Known rows, with every way that one mark hangs from another
[molez baviz duteg sosib]: -0.02, 0.87, -0.39, -2.06, -0.76, -0.35, 1.01, 0.34, 2.41, -0.67, -1.56, -0.91, 0.67, -1.94, -3.15, 1.85, 0.97, 0.44, -0.49, -1.13, 0.17, -0.31, -0.34, 2.61, 1.81, -0.66, -0.46, -1.02, -1.39
[tasaz baviz loze]: -0.25, -1.86, -0.62, 3.35, -0.78, -0.45, -3.14, -2.45, 0.59, 1.30, 4.63, 0.79, -1.70, -0.53, 3.49, 1.98, -0.87, 0.98, 2.43, -1.53, 1.00, -0.65, 1.05, -1.86, 1.81, 0.38, 1.60, 1.25, 0.59
[molez [sosib tasaz]]: 0.30, -0.71, -0.13, -1.45, -1.71, 1.26, 0.17, -1.00, 1.12, -1.42, 0.88, -2.22, -0.88, 0.23, -1.10, -0.05, 0.38, -1.88, 0.74, 0.42, -1.71, 1.06, 0.31, 0.72, 3.17, -0.45, -0.01, 0.10, -0.33
[molez baviz duteg [sosib derukip [tasaz figapo loze]]]: 2.45, 3.19, -0.16, -3.47, -1.03, 1.63, 1.16, -2.77, 0.62, -0.06, -1.14, -1.12, -1.78, -0.39, -2.06, 1.40, 0.98, -1.39, -0.10, 0.12, -1.28, -0.08, -1.42, 1.89, 2.96, -0.99, 0.51, -0.46, -1.97
[sosib [derukip [galat molez [tasaz loze]]]]: -0.35, -1.29, 1.62, 2.07, -0.38, 1.92, 0.49, 3.10, -1.55, 0.32, 0.71, 2.27, 0.84, -2.13, 1.84, -1.72, -0.72, 2.59, -0.10, 0.41, -0.45, -0.93, 1.33, -0.07, -2.24, -1.08, -2.77, 2.75, -0.66
[duteg [molez baviz [sosib derukip [tasaz figapo]]]]: 1.33, 2.77, -1.25, -2.64, -0.58, 0.30, 3.13, 0.36, 0.84, -3.21, -1.47, -1.85, -0.42, 0.69, -0.77, -0.24, 1.16, -0.73, -1.53, 0.92, -0.98, 0.21, -1.46, 1.52, 1.55, 0.35, -1.06, -2.60, 0.51
[galat molez [tasaz baviz loze]]: 0.35, -2.41, 0.16, 2.12, 0.55, -0.57, -2.30, -1.87, 0.03, 2.44, 3.25, 0.03, -0.92, -0.20, 3.02, 0.50, -1.78, 1.14, 0.23, -0.92, 2.25, -1.41, -0.08, -0.51, 0.17, 0.31, -0.60, 2.02, -1.00
[galat [tasaz duteg loze]]: -0.03, -1.88, 1.03, 1.56, -1.85, -1.02, -2.35, -2.27, -2.84, 2.72, 2.12, 0.10, 0.05, -0.49, 1.48, -0.96, -1.10, 0.69, 2.72, -1.26, -0.40, -0.30, 1.67, -2.18, 1.19, -0.55, 1.75, 1.07, -0.62
[tasaz baviz [duteg [molez sosib]] loze]: -2.55, -0.28, 0.59, 3.61, -1.38, -2.70, -1.93, -1.57, 1.29, 2.14, 1.51, 0.19, 1.21, 2.29, -0.30, 2.30, 0.75, 0.51, 0.94, 0.65, 1.43, 0.70, 1.53, -1.82, -1.12, 1.94, 0.91, -0.75, 3.05
[galat [molez sosib] [tasaz baviz figapo]]: -0.04, -1.23, 0.13, -1.64, 0.15, -0.63, 0.61, -0.23, 2.09, 0.66, 0.75, -3.22, -0.39, 1.27, 2.93, 0.28, -1.29, -1.67, -2.35, -0.26, 1.00, -2.07, -1.65, 0.44, 0.92, 1.23, -0.66, -0.06, -0.19
[derukip sosib]: -0.19, -2.40, -0.06, -0.91, 0.86, 0.07, -0.28, 0.60, 0.19, -1.66, -0.51, -0.49, 0.00, -0.23, 0.03, 0.29, -1.52, -0.29, 2.03, -0.78, -0.51, -0.98, 1.36, -1.57, 0.59, 0.79, 0.49, 0.99, 0.43
[duteg molez]: -1.38, -1.00, -0.82, 1.32, -1.42, -0.97, -0.17, 1.18, 0.47, -0.28, 0.82, -0.54, -0.23, -1.21, 1.21, 0.17, -0.01, 0.93, 1.10, -0.41, 0.48, 0.33, 0.85, -1.62, 1.06, 0.22, -0.18, -0.86, 1.48
[derukip [galat molez] [sosib [tasaz duteg loze]]]: -1.06, -1.63, 1.02, 1.01, 2.13, 1.44, -1.09, 1.49, -2.17, 1.18, -0.67, 2.72, 0.49, 2.62, -2.02, -1.45, -1.00, -0.67, 0.98, 2.75, -1.04, 0.85, 0.66, -2.12, -3.69, -0.73, 0.31, 2.96, 0.40
[molez baviz [sosib tasaz]]: 1.89, 0.37, -1.47, -1.95, -0.25, 1.05, 0.93, -0.70, 0.88, -2.53, 0.79, -1.13, -0.37, 0.06, -1.88, -0.15, 0.74, -0.54, -0.32, 0.13, -1.03, 0.49, -0.66, 2.91, 2.80, -0.72, -0.62, -0.47, -1.29
[molez duteg [sosib [derukip galat] tasaz]]: -1.42, 1.33, 1.68, -1.00, -1.34, 2.36, 1.23, 1.81, 1.65, -1.30, -3.25, -0.45, 0.35, -3.01, -2.18, 0.15, 1.30, -1.56, -0.83, 0.38, -1.78, 2.30, 0.87, 1.50, 0.11, -1.19, -1.43, 0.19, -0.29
[derukip [galat [molez sosib] tasaz]]: -1.04, -1.24, 1.02, -0.22, -0.46, 1.10, 1.89, 3.90, 0.61, -0.26, -0.31, -0.73, 1.11, -0.90, -0.31, -1.86, -0.46, 0.49, -2.37, 1.51, -0.38, -0.86, 0.64, 1.88, -1.22, -0.42, -3.65, 1.78, -0.30
[duteg [molez baviz [sosib derukip tasaz]]]: 0.75, 2.04, -0.73, -1.15, -0.33, 0.43, 2.42, 0.90, 1.20, -3.65, -1.64, -0.58, 1.10, -0.32, -2.55, 0.08, 1.48, 0.58, -0.93, 0.60, -0.19, 1.22, 0.00, 2.60, 0.33, 0.14, -2.28, -2.25, 0.63
[derukip [galat [molez baviz duteg]] [sosib [tasaz loze]]]: 1.32, 0.76, -0.34, -1.59, 3.47, 1.94, 0.02, 0.88, -0.66, 1.10, -1.77, 2.24, -1.22, -0.38, -4.15, -0.43, -0.81, 0.45, -1.17, 1.96, 0.91, 0.22, -1.10, 1.52, -2.14, -1.23, -1.80, 2.67, -2.04
[derukip [galat [molez duteg] [tasaz baviz loze]]]: -1.02, -0.88, 1.14, 2.12, 0.82, 0.08, -2.23, 0.11, 0.27, 4.45, 1.29, 0.86, -1.41, -2.73, 1.68, 0.37, -1.27, 1.10, -1.44, -0.52, 2.71, -0.38, -0.10, 0.41, -1.31, -0.49, -1.41, 2.39, -1.08

Rows
0.32, -0.78, -0.63, -1.73, 0.67, -1.06, 0.97, 1.09, -1.70, 0.63, -0.79, -0.35, 0.93, 0.97, 1.82, -2.13, -0.79, 0.16, -0.82, -0.88, 0.07, -1.96, -2.27, -0.21, -0.60, -0.67, 1.25, -1.09, -1.71  [galat [molez baviz] [tasaz duteg figapo]]
-1.63, -1.25, -0.16, 0.84, 2.42, -2.29, -1.88, -1.64, -0.06, 0.59, -1.32, -0.53, 0.27, 2.01, -0.36, 0.54, -0.71, -1.81, 1.01, -0.19, 1.88, 1.94, 0.25, -2.82, -2.11, 2.30, 1.87, -1.38, 2.57  [derukip [sosib [tasaz baviz [duteg molez]]]]
0.79, 0.46, 1.31, 1.28, -0.87, 0.63, 0.29, -0.19, 0.23, 0.54, 2.44, -0.83, -1.16, -0.74, 4.35, 0.23, -0.59, -0.04, -1.34, -0.28, -0.06, -1.47, 0.92, -0.01, 0.09, 1.16, -1.21, 1.33, 1.23  [molez [sosib [derukip [galat [tasaz baviz figapo loze]]]]]
1.77, 0.12, 0.38, -1.53, 3.20, 0.46, 0.53, 1.40, -1.22, 2.21, -2.05, 1.77, -0.29, -1.84, -2.80, -0.89, -1.63, 1.97, -1.82, 0.75, 2.14, -1.65, -0.33, 2.14, -2.37, -0.74, -2.90, 2.80, -2.38  [derukip [galat [molez baviz duteg] [tasaz loze]] sosib]
-0.22, 0.67, -1.51, 0.42, 0.18, -1.34, -0.40, -0.25, -1.28, -0.43, -0.31, 0.42, 0.39, 0.34, -1.17, -1.08, 0.86, 0.28, 0.53, -0.04, 0.48, 2.06, -0.49, -0.33, -0.13, -0.46, 1.15, -2.54, 0.31  [sosib [tasaz [duteg [molez baviz]]]]
-1.95, 0.66, 0.51, 0.64, 1.21, 1.70, 1.85, 5.73, 1.42, -1.60, -3.44, 3.29, 2.23, -3.55, -1.16, -0.01, 1.02, 2.63, -1.42, -0.63, 0.35, -0.28, -0.50, 1.77, -3.38, -1.77, -2.11, 0.17, -1.08  [sosib [derukip [galat [molez baviz duteg]]]]
1.46, -0.37, -0.34, -0.80, 0.26, -0.73, -0.26, -0.63, -2.63, 2.25, 1.20, 0.69, 0.10, 1.80, 1.40, -1.60, -1.17, 1.07, -0.06, 0.04, 0.15, -2.23, -1.70, -0.72, -0.13, -0.85, 1.37, 0.59, -1.94  [galat [molez baviz] [tasaz duteg figapo loze]]
-0.02, 0.72, 1.46, 0.11, -0.90, 0.93, -1.74, -3.80, 2.41, 0.86, -0.29, -0.88, -0.88, -1.35, -1.29, 3.17, 0.56, -1.33, 0.79, -0.93, 0.43, 1.48, 0.38, 0.68, 1.44, 0.16, 0.34, 0.21, -0.27  [molez duteg [sosib derukip [tasaz baviz loze]]]
0.12, 0.87, -1.59, -0.19, -0.70, -1.13, 1.80, 1.59, 1.57, -2.03, 0.00, -0.73, 1.25, -0.09, -2.02, 0.74, 1.13, 1.60, -0.95, 0.36, 0.65, -0.33, 0.12, 2.00, 0.83, 0.59, -2.04, -1.70, 0.91  [duteg [molez baviz sosib]]
-1.96, 0.48, 1.42, 0.40, -0.93, -2.93, 0.64, -0.44, 0.82, 0.44, -1.97, -2.25, 1.78, 0.77, 2.42, 0.58, 0.30, -1.15, -1.25, -1.08, 1.03, 0.03, 0.15, -1.68, -1.51, 2.44, 0.68, -2.83, 2.63  [galat [tasaz baviz [duteg [molez [sosib derukip]]] figapo]]
1.19, 1.63, -1.80, -1.39, -0.41, -0.23, 1.60, -0.27, 0.97, -1.96, -0.09, -1.52, -0.60, 0.31, -2.85, -0.16, 1.12, 0.00, -1.20, 1.10, 0.09, 1.14, -0.52, 2.56, 2.05, 0.05, -1.80, -1.70, -0.02  [duteg [molez baviz [sosib tasaz]]]
-0.25, 0.38, 0.91, 0.57, -1.16, 0.13, -1.30, -3.47, 0.52, 0.30, 0.97, -0.91, -0.14, 2.86, 1.80, 1.61, 0.39, -2.60, 1.36, 0.02, -1.51, 0.69, -0.06, -2.00, 0.47, 1.01, 3.04, -0.48, 1.24  [molez [sosib derukip [tasaz baviz duteg figapo loze]]]
-0.30, 1.10, 0.14, -2.68, 0.25, 1.02, 2.67, 1.76, 0.57, -2.78, -3.23, 0.03, 2.49, 2.88, -1.63, -0.65, 1.19, -1.48, -0.88, 1.03, -2.02, -0.20, -2.14, 0.81, -1.60, -0.68, 0.79, -1.90, -0.64  [galat [molez baviz [sosib derukip [tasaz duteg figapo]]]]
0.39, -0.26, 0.44, 2.22, -0.98, 2.85, -0.84, 0.69, -1.68, -0.83, 2.09, 2.01, -1.45, -1.77, 1.66, -0.96, 0.11, 0.68, 1.68, 0.41, -2.07, 1.18, 1.55, -0.93, 0.38, -1.37, -0.42, 2.22, 0.08  [sosib [derukip galat] [tasaz loze]]
2.39, 2.07, -1.62, -0.43, -0.68, 0.00, 0.52, -2.14, -0.23, -0.22, 1.99, -0.33, -1.45, 1.03, -3.07, 0.35, 0.83, 0.78, -0.38, 1.87, 0.21, 0.75, -0.02, 2.21, 2.36, -0.05, -1.84, -0.35, -0.10  [duteg [molez baviz [sosib [tasaz loze]]]]
-1.18, -1.42, -0.02, 2.36, -0.92, -1.43, -3.30, -2.49, -0.58, 2.60, 3.59, 0.39, -1.29, 2.09, 4.64, 1.63, -0.72, -0.85, 2.39, -1.22, 0.03, -0.90, -0.08, -4.21, 0.98, 0.78, 4.58, 0.12, 1.37  [tasaz baviz duteg figapo loze]
-0.14, 0.95, -0.41, -2.71, -0.74, 0.11, -1.04, -3.17, 2.92, 1.43, -0.13, -3.88, -2.98, 0.09, 0.58, 1.84, -0.10, -4.23, -0.97, -0.95, 0.08, 0.69, -1.93, -0.04, 3.74, 0.29, 2.05, -1.11, -0.48  [molez duteg [sosib [tasaz baviz figapo]]]
-0.17, 1.91, -0.95, -0.73, -0.01, -0.80, 1.01, 0.42, -1.46, -1.71, -1.75, 0.21, 0.40, 0.77, 0.60, -1.07, 1.06, -0.46, 0.25, -0.39, -0.82, 0.99, -1.42, -1.33, -0.56, 0.03, 1.78, -3.14, 0.51  [sosib derukip [tasaz [duteg [molez baviz]] figapo]]
0.95, 2.35, -0.73, 0.26, -0.45, -0.69, -0.10, -1.48, -2.53, 0.01, -0.08, 1.13, -0.52, 1.49, 0.70, -0.72, 0.89, 0.24, 1.19, 0.39, -0.74, 0.62, -0.82, -1.68, 0.03, -0.37, 1.96, -1.70, 0.52  [sosib derukip [tasaz [duteg [molez baviz]] figapo loze]]
0.76, 1.12, -1.17, 1.58, -0.17, -1.32, -1.46, -2.20, -2.32, 1.35, 1.55, 1.58, -0.52, 1.00, -1.43, -0.67, 0.65, 1.16, 1.58, 0.68, 0.33, 1.57, 0.04, -0.72, 0.49, -0.67, 1.26, -0.85, 0.16  [sosib [tasaz [duteg [molez baviz]] loze]]
-1.17, 0.71, 0.62, 2.20, 0.18, -1.54, 1.58, 4.10, -2.22, -1.02, -2.09, 2.28, 2.91, -2.70, 0.60, -2.41, 0.94, 3.13, -1.19, -0.71, 0.87, 0.60, 1.37, 0.37, -3.71, -0.03, -1.73, -1.61, 1.01  [sosib [derukip [galat [tasaz [duteg [molez baviz]]]]]]
-0.53, -1.78, 0.67, 1.37, 0.05, -1.68, -2.45, -2.15, -1.14, 3.95, 2.33, -0.19, -0.52, 2.08, 4.12, -0.04, -1.76, -0.58, 0.37, -0.66, 1.25, -1.64, -1.10, -2.80, -0.76, 0.45, 2.30, 0.82, -0.16  [galat molez [tasaz baviz duteg figapo loze]]
0.88, 1.08, -0.99, -2.68, -0.57, -0.16, 1.01, -0.97, -0.22, -1.12, -0.14, -1.51, -0.19, 2.53, -0.83, -0.68, 0.85, -2.46, -0.19, 0.28, -1.92, 0.28, -1.77, 0.58, 2.00, -0.40, 2.40, -1.76, -0.83  [molez baviz [sosib [tasaz duteg figapo]]]
-2.74, 1.53, 0.66, 2.34, -0.44, -0.76, 2.78, 5.34, 0.64, -2.85, -3.00, 2.47, 4.22, -0.56, -2.06, -0.42, 2.55, 2.52, -1.26, 0.83, -0.52, 0.84, 1.57, 1.06, -4.28, 0.49, -1.89, -2.06, 2.69  [tasaz [duteg [molez baviz [sosib [derukip galat]]]]]
2.06, -1.31, -0.19, 0.34, 2.03, -0.41, -1.29, -1.23, -1.32, 2.05, 3.05, -0.60, -3.25, 0.03, 4.67, -0.40, -2.60, -0.78, -0.48, -0.32, 1.57, -2.28, 0.70, -2.05, 0.12, 1.84, 0.01, 2.65, 0.82  [derukip [galat [tasaz baviz figapo loze]] sosib]
1.24, -2.23, 0.10, 2.05, -0.50, -0.75, -3.10, -3.63, -0.64, 2.33, 4.66, -0.62, -2.12, -1.56, 4.11, 0.86, -1.69, 1.07, 1.31, -2.05, 1.93, -1.03, 1.09, -0.87, 2.42, 0.78, 0.43, 1.50, -0.61  [galat [tasaz baviz loze]]
-1.61, -0.37, 1.68, -0.35, -1.84, 0.62, 0.46, -0.11, 0.57, -2.11, -2.39, -0.70, 2.64, 0.53, -1.74, -0.22, 1.21, -1.64, 1.74, -0.15, -2.68, 1.89, 1.08, -0.47, -0.40, -0.26, 1.25, -1.18, 0.59  [molez [sosib derukip [tasaz duteg]]]
1.41, 0.54, -0.39, -0.13, -0.85, 0.25, -0.63, -2.51, -0.90, 0.12, 1.36, 0.69, 0.38, 2.02, -3.01, 0.01, 0.81, -0.11, 1.40, 0.92, -1.46, 0.76, 0.10, 1.28, 1.58, -0.58, 1.25, 0.16, -1.03  [molez baviz [sosib [tasaz duteg loze]]]
2.89, 2.60, -1.10, -3.81, -0.95, 0.89, 0.09, -3.83, 0.32, 1.60, 0.86, -2.06, -3.39, 0.26, -2.23, 0.90, 0.17, -2.01, -0.44, 0.61, -0.84, -0.17, -1.93, 2.13, 4.49, -1.23, 0.88, 0.04, -2.47  [molez baviz duteg [sosib [tasaz figapo loze]]]
-0.69, -0.14, -0.25, -1.22, 3.48, 0.81, 1.53, 4.57, 0.92, -0.75, -3.96, 2.14, 1.09, -1.64, -3.21, -0.03, -0.28, 1.17, -1.81, 0.40, 1.34, -0.94, -0.46, 1.64, -3.61, -0.61, -2.08, 1.27, -1.12  [derukip [galat [molez baviz duteg]] sosib]
0.79, -1.16, -0.11, -0.22, 1.66, -0.86, -2.99, -4.37, -1.17, 2.14, 1.57, -0.65, -2.30, 3.81, 2.11, 0.83, -1.70, -3.35, 2.13, -0.12, 0.03, -0.10, -0.54, -3.97, 0.15, 1.50, 4.39, 0.69, 0.92  [derukip [sosib [tasaz baviz duteg figapo loze]]]
-0.69, 0.53, -0.21, -2.26, 0.16, 0.35, 1.60, 2.05, 3.02, -0.57, -2.83, -0.17, 1.71, -0.77, -3.91, 1.37, 0.82, 0.69, -1.70, 0.12, 0.65, -0.60, -1.40, 3.22, -0.19, -1.00, -1.68, -0.51, -1.77  [galat [molez baviz duteg sosib]]
-0.53, -1.36, 1.26, 1.34, -1.03, 1.28, 0.76, 3.16, -1.10, -1.57, 0.01, 0.55, 0.54, -4.11, 3.12, -2.03, -0.51, 1.46, 0.21, -1.33, -0.88, -0.22, 1.88, 0.00, -0.60, -0.61, -1.75, 0.91, -0.03  [sosib [derukip [galat tasaz]]]
1.59, -1.89, -0.57, 0.51, 2.06, 0.30, -3.06, -4.21, -0.06, 0.67, 2.63, -0.24, -2.61, 1.29, 1.00, 1.38, -1.82, -1.37, 2.14, -0.50, 1.13, 0.18, 0.53, -1.68, 1.16, 1.20, 1.35, 1.96, 0.31  [derukip [sosib [tasaz baviz loze]]]
-0.99, -2.44, 1.45, 0.38, 1.27, -0.76, -0.17, 2.12, -2.19, 0.46, -1.75, 0.50, 1.33, -0.80, 0.40, -2.27, -1.44, -0.27, 0.53, -0.25, -0.35, -0.17, 1.94, -1.55, -2.57, 0.56, 0.27, 1.30, 0.57  [derukip [galat [tasaz duteg]] sosib]
-2.05, 0.33, 0.73, 0.58, -2.00, -0.21, 2.10, 2.19, 1.97, -2.54, -1.87, -1.00, 2.13, -0.72, -1.10, 0.87, 1.35, 0.96, 0.24, 0.15, -0.55, 0.24, 1.70, -0.06, -0.37, 0.80, -1.84, -1.39, 2.30  [duteg [molez [sosib derukip]]]
-1.30, -0.56, -0.38, 1.80, 1.19, 1.92, 2.15, 6.56, 0.55, -3.67, -1.19, 3.66, 2.55, -1.89, 0.58, -1.13, 0.82, 3.24, -1.13, 0.02, -0.37, -1.08, -0.18, 1.21, -3.60, -1.25, -2.48, 0.41, -0.16  [sosib [derukip [galat [molez baviz]]]]
